(in the rows, 128 means zero)
Known rows, with every way that one mark hangs from another:
U{F{C K} R{J}}: [ 87 128 171 147 107 153 137  73 132 153 166 114  92 114 121 114 183 133
 103 183 184]
L{R{J U}}: [141 108 126 125 109 133  85 165  87 141 127 184 104 113 115  61 155 160
 113 112 170]
Z{L{R{U}}}: [138  74  88 130 131 135  98 180  95 142  93 160  93 138 137  63 154 149
 117 120 124]
Z{L}: [131 103 111 129 144 144 108 175 121 136 142 159  97 149 172  71 117 126
  93 122 123]
Q{R{J U}}: [112 133 115 118 129 127  72 134  84 131 149 193 114 104 108  60 128 147
 107 103 216]
Z{L{R{J U{F{C}}}}}: [119  92 163 150 107 162  75 103  80 152 113 141  84 114 120  75 182 151
 114 179 167]
F{C K}: [122 106 117 130 148 129 141  82 135 135 138 111  89 121 133  97 127 177
  96 143 157]
W{K}: [119 123 104 134 144 115 112 159 126 148 136 149 109 120 162  81  83 132
 112 111 142]
Q{R}: [120 120  91 130 141 126  94 146 105 131 170 187 112 138 125  81 113 134
 103 120 185]
C{F{K U}}: [134 119 149  99 142  95 180 114 151 158 137 133  83 111 125 185  88 192
  92 162 148]
Z{L{R{J U}}}: [142  94 109 125 112 142  91 182  78 140 127 168  98 119 133  39 171 145
 114 117 155]
U{F}: [111 123 179 153 131 145 113 164 136 149 139 168 104 152 143 127  87 125
  95 164 133]
W{K{F{C}}}: [ 93 118 122 159 143 133  95  79 126 138 114 130  90 115 155  61  75 142
 118 165 143]
U{F R}: [ 90 116 157 157 118 154 104 155 143 155 142 169 104 157 146 131 134  99
 105 162 135]
F{K U}: [116 110 115 118 144 101 174 135 148 140 138 155  83 118 121 152 115 192
  99 124 142]
L{R{J}}: [150 115 127 131 103 136  99 172  94 141 181 183 105 129 126  62 157 141
 108 130 168]
K{F{U}}: [108 117 140 143 136 125 124 134 140 134 127 202  80 138 136 128  74 163
 102 151 128]
Z{L{R{J}}}: [149 101 109 130 106 145 105 187  84 143 182 164  99 133 143  41 177 127
 110 131 151]
L{R{U}}: [137  88 105 132 129 129  94 165 102 144  96 176 100 133 121  83 134 162
 118 116 136]

Rows:
[109 104 100 129 136 134  79  45 146 141 133 192  73 127 142 150 168 176
 102 136 165]  F{C U{R}}
[101 110 168 153 138 138 147  85 141 150 131 105  90 129 123 132 118 161
  98 186 155]  U{F{C K}}
[117 105 117 120 150 111 150  58 144 136 132 142  71 108 122 150 133 216
  98 143 159]  F{C K U}
[ 98 122 191 140 127 142 134  75 122 149 112 111  92  95 108 105 134 174
  98 168 185]  R{J U{F{C K}}}
[121 135 146  95 109 109 167 104 146 162 171 140  88  96 121 173 156 162
  99 159 180]  C{F{K U{R{J}}}}
[102 107 179 153 145 154  77  73 129 146  81 152  90 129 133 123 105 164
  98 163 154]  R{U{F{C}}}
[112 102 169 147 106 138 134  88  98 155 114 110  89  96  84  98 175 180
 117 181 182]  L{R{J U{F{C K}}}}
[106 119 112 118 119 123 138  45 138 142 165 155  75  92 120 136 200 186
 106 139 193]  F{C K U{R{J}}}
[117 115 127 102 129 105 172 104 158 163 139 131  83 116 128 192 136 166
 101 161 150]  C{F{K U{R}}}
[128 120 140 106 127 120 112 105 152 161 141 184  86 131 145 187 126 150
  97 158 148]  C{F{U{R}}}
[113 131 123 119 112 130 100 124 132 142 176 210  89 119 137 134 169 149
 102 115 177]  F{U{R{J}}}
[ 84 107 148 155 126 149 142  76 148 155 134 108  90 134 127 138 164 138
 107 186 155]  U{F{C K} R}
[ 91 103 169 147 146 137 138  76 135 151  79 103  87 114 114 129 115 178
 102 170 155]  R{U{F{C K}}}
[113 123 124 122 118 139  71  43 130 140 170 197  76 107 137 129 189 172
 101 134 194]  F{C U{R{J}}}
[112  94 149 142 103 136 161 185  90 156 120 106  96 115 102  80 170 146
 119 166 149]  Z{L{R{J U{F{K}}}}}
[106 128 202 148 126 157  68  72 113 146 112 160  93 107 129 100 124 160
  96 160 186]  R{J U{F{C}}}
